Each row was made from one small tree. The marks that hang from a mark follow it in brackets, in alphabetical order. Every link used is in the known rows. Write each row's tree.
Known rows
kilil(lifam(sipu) pekegos): [ 33.6  10.3  -1.9 -15.5 -18.0  19.5  38.1 -22.1   0.3 -19.0 -14.1  16.3
 -13.6  10.7   3.3  10.3  13.8 -20.4]
monab(saveg(pekegos)): [ 14.9  -8.4   5.7 -12.7  11.6  25.3  11.9  -2.0 -27.3 -17.3   2.5   8.0
 -32.4  14.5  20.7 -18.5   6.6  -1.8]
saveg(monab sipu(kilil)): [ 31.0 -19.7   1.7  25.9 -11.9 -25.2 -27.8 -12.3 -33.5   1.0  22.6   5.0
 -25.9 -24.0  35.6 -30.6   5.6   1.1]
kilil(pekegos sipu): [ 10.4  17.3 -12.5  16.3  -3.0  26.0  34.7  -4.9 -17.1 -29.0 -10.2  24.8
  -1.6  12.5   5.9  -7.8  27.0 -18.5]
monab(saveg(pekegos(kilil) sipu)): [ 12.9 -22.7  18.9  -5.7  -2.8  -3.1   6.2  -3.6 -19.2 -22.3  15.3  16.7
 -55.4   4.2  21.9 -41.4  14.5  -7.6]
kilil(lifam pekegos sipu(saveg(monab))): [ -9.9  21.9 -27.3  18.2  19.2  17.5  29.8  -5.0   5.3  -9.5  -6.3   0.1
  25.4   6.2   5.0  11.8  16.9   2.1]
kilil(lifam pekegos sipu): [ 10.1  24.2 -22.2   8.7  -0.5  17.0  41.5  -5.7  -4.4 -19.0 -10.4  15.9
  13.8  20.0  -1.5   8.3  22.3  -9.4]
kilil(lifam(sipu(saveg))): [ 25.4  -1.8 -23.7 -17.7  -3.5  20.5  15.9  -3.2 -12.5 -11.3  -4.7   4.3
  -1.1  14.9  10.9 -15.3   9.0  12.4]
lifam(sipu(kilil(pekegos) saveg(monab))): [ 43.8  -6.2 -12.5   3.3  14.7  11.0   7.1 -18.9 -21.7   2.3  -9.1   3.5
 -15.8 -24.3  13.7 -15.8   3.4   8.5]
saveg(monab pekegos sipu(kilil(lifam))): [ 22.9 -22.2   0.0  22.6   0.2 -43.8 -14.1 -25.0 -10.8  30.7  26.0  -7.8
 -27.4 -25.8  34.2 -15.9  -9.8  -2.3]
monab(saveg(pekegos(kilil(lifam(sipu))))): [ 28.4 -16.2  10.3 -25.2   4.4  11.3  16.0  -0.5 -12.2 -14.0   2.3   9.8
 -39.7  12.2   5.8 -28.7   5.9  -5.1]
sipu(kilil): [ 50.5  -2.2 -17.7  -2.2  -5.5  -0.3  -3.7   8.4 -52.4   6.4   3.9  19.3
 -17.6   5.7   8.2 -23.0  -3.2  13.7]
pekegos(kilil(lifam) saveg): [ -0.5  -7.0   7.1 -39.6 -42.7 -10.4   4.8  32.0 -12.3 -22.4   2.2  23.7
 -24.7  35.1 -15.3  -3.7  28.2   9.7]
saveg(monab): [ 10.7  -9.3  10.8   5.5 -22.4  10.9 -20.1   4.4 -23.3 -12.2  15.8   9.8
 -13.3   5.5  26.8 -13.5   3.0 -18.6]
lifam(sipu): [ 41.4 -12.1  -3.5 -12.0 -19.6  25.3   8.5  -9.3 -26.8 -26.5  -4.6  17.4
 -23.7   6.1  18.7 -33.6  16.2  -8.8]
sipu(kilil(lifam)): [ 50.1   3.4 -25.7  -7.8  -3.3  -6.9   2.9   8.4 -42.4  13.9   2.2  12.0
  -5.6  12.2   2.4 -10.4  -6.4  19.6]
sipu(kilil(pekegos(saveg(monab))) lifam): [ 28.9   1.0  -5.9  -5.4  -0.7   0.6  -4.3  -4.1 -21.6  21.7  -5.9  10.8
  -6.2  -8.1   7.8  25.1  -2.0  33.4]

Which tree is each row?
[ 22.1  10.8 -22.2   7.1  21.6  -4.4   7.2  -3.1 -16.9  23.6  -1.2  -1.6
   3.3  -9.7   5.2  14.8 -11.1  18.9]	sipu(kilil(lifam pekegos) saveg(monab))
[ -7.4 -12.7  17.9 -30.4 -42.1 -16.7 -12.4  28.6  -4.2 -17.2   9.4  11.9
 -20.1  21.7  -8.0   0.9  23.6   2.6]	pekegos(kilil(lifam) saveg(monab))
[ 10.8   5.2   9.0 -21.1 -21.5  10.1  27.3 -20.2  10.5 -24.7 -18.3   1.1
 -10.8   3.3   4.0  29.4  31.0  -6.2]	kilil(lifam(sipu) pekegos(saveg(monab)))
[ -7.0  -8.6 -13.4   4.5   8.1  24.4 -25.4   7.5 -12.2  15.8  14.2   1.6
  10.5   2.4  29.7  -1.7 -13.8  28.1]	sipu(lifam saveg(monab))
[ -5.4  11.0   3.3 -14.4 -28.5  -1.0  34.3 -13.0   1.5 -27.8 -10.0  13.9
 -17.9  16.9   6.6  27.6  36.8   0.6]	kilil(lifam pekegos(saveg(sipu)))
[ 16.8 -14.7  15.8 -18.5   1.2  12.7   8.1   9.5 -23.2 -16.6   7.7  17.9
 -44.4  16.8   8.9 -29.0   4.3  -8.8]	monab(saveg(pekegos(kilil)))
[ 31.5 -12.4  -6.4  -0.5  20.4  -7.7  10.8 -15.5 -28.5  -2.0   7.7   0.4
 -35.4  -5.2  24.8 -24.7   6.8  18.5]	monab(saveg(pekegos sipu(kilil(lifam))))
[  6.3 -21.9   9.8  21.2 -21.4  -5.3 -32.2 -14.0 -11.7  -1.6  27.5   5.6
 -15.1 -13.4  46.4 -17.5   2.7   1.6]	saveg(monab sipu(lifam))
[ 21.3 -15.5   3.1 -17.3 -22.4  -4.6  -4.4  14.0  -4.8  -7.0  12.0  16.3
 -20.9  11.3  -1.5 -29.1   2.6  -8.6]	pekegos(kilil(lifam(sipu(saveg(monab)))))
[ 13.7  -7.9 -12.9 -12.9 -19.2 -16.7   3.5   2.0 -30.6 -16.3  -1.5   7.1
 -20.9   6.6  13.4  -5.8  35.4  35.6]	pekegos(saveg(sipu(kilil(lifam))))
[ -5.0 -15.8 -10.0 -10.0   5.1   8.4  -5.0  12.8  -4.3  29.0  15.1  16.7
 -15.0  11.9  12.3 -13.2 -21.6  21.0]	sipu(lifam saveg(pekegos(kilil)))
[ 30.7 -22.0  -3.5  24.4  -6.5 -21.9 -36.1 -14.3 -25.6  19.2  25.7   3.2
 -15.1 -26.5  39.8 -20.2  -6.3  20.2]	saveg(monab sipu(kilil lifam))
[ 41.6 -19.8 -17.5   2.4  22.5  -0.9  -2.9 -17.4 -22.4  19.4   0.4  -5.2
 -18.7 -24.5  19.9 -29.3  -6.5  15.7]	lifam(sipu(kilil saveg(monab pekegos)))
[-11.2 -13.1   8.8  -7.4 -28.1  -7.6 -10.9  30.0 -12.9 -30.2   7.0  15.5
 -14.3  12.6  -5.2 -22.2  38.6   5.5]	pekegos(kilil(sipu) saveg(monab))
[ 22.7 -27.2   7.3  26.9  -2.0 -39.0 -18.8 -24.9 -19.4  24.5  26.7  -1.8
 -37.5 -30.9  38.7 -25.5  -6.3  -7.7]	saveg(monab pekegos sipu(kilil))
[ 29.0 -10.6   9.5  28.0 -12.0 -22.8 -11.2 -22.0 -23.0  -0.8  15.8   9.4
 -30.2 -27.4  31.6 -14.8   8.1 -10.4]	saveg(monab sipu(kilil(pekegos)))
[ -4.6  16.3 -29.9  16.7  21.7  36.0  26.4  -2.7  -5.9  -5.0 -10.1  15.8
  18.9   7.1  10.0   2.0  12.8  18.9]	kilil(pekegos sipu(lifam saveg))
[ -2.2  18.0   1.2 -25.3 -25.2  12.2  36.1  -2.1  -1.8 -22.9 -15.9  14.9
  -9.6  26.9  -3.8  36.7  28.3  -0.6]	kilil(lifam pekegos(saveg))
[ 39.2 -14.9 -15.9  12.5  -8.0 -12.9 -15.1  -8.6 -36.1  11.6  15.5  17.0
 -19.7  -9.8  30.2 -26.5  -0.7  29.5]	saveg(sipu(kilil lifam))
[-11.0   7.0  12.2  -6.1 -27.8  -6.7  20.4 -15.7   8.2 -22.8  -3.6   5.4
 -14.3   5.6  12.9  31.1  32.4  -5.5]	kilil(lifam pekegos(saveg(monab sipu)))
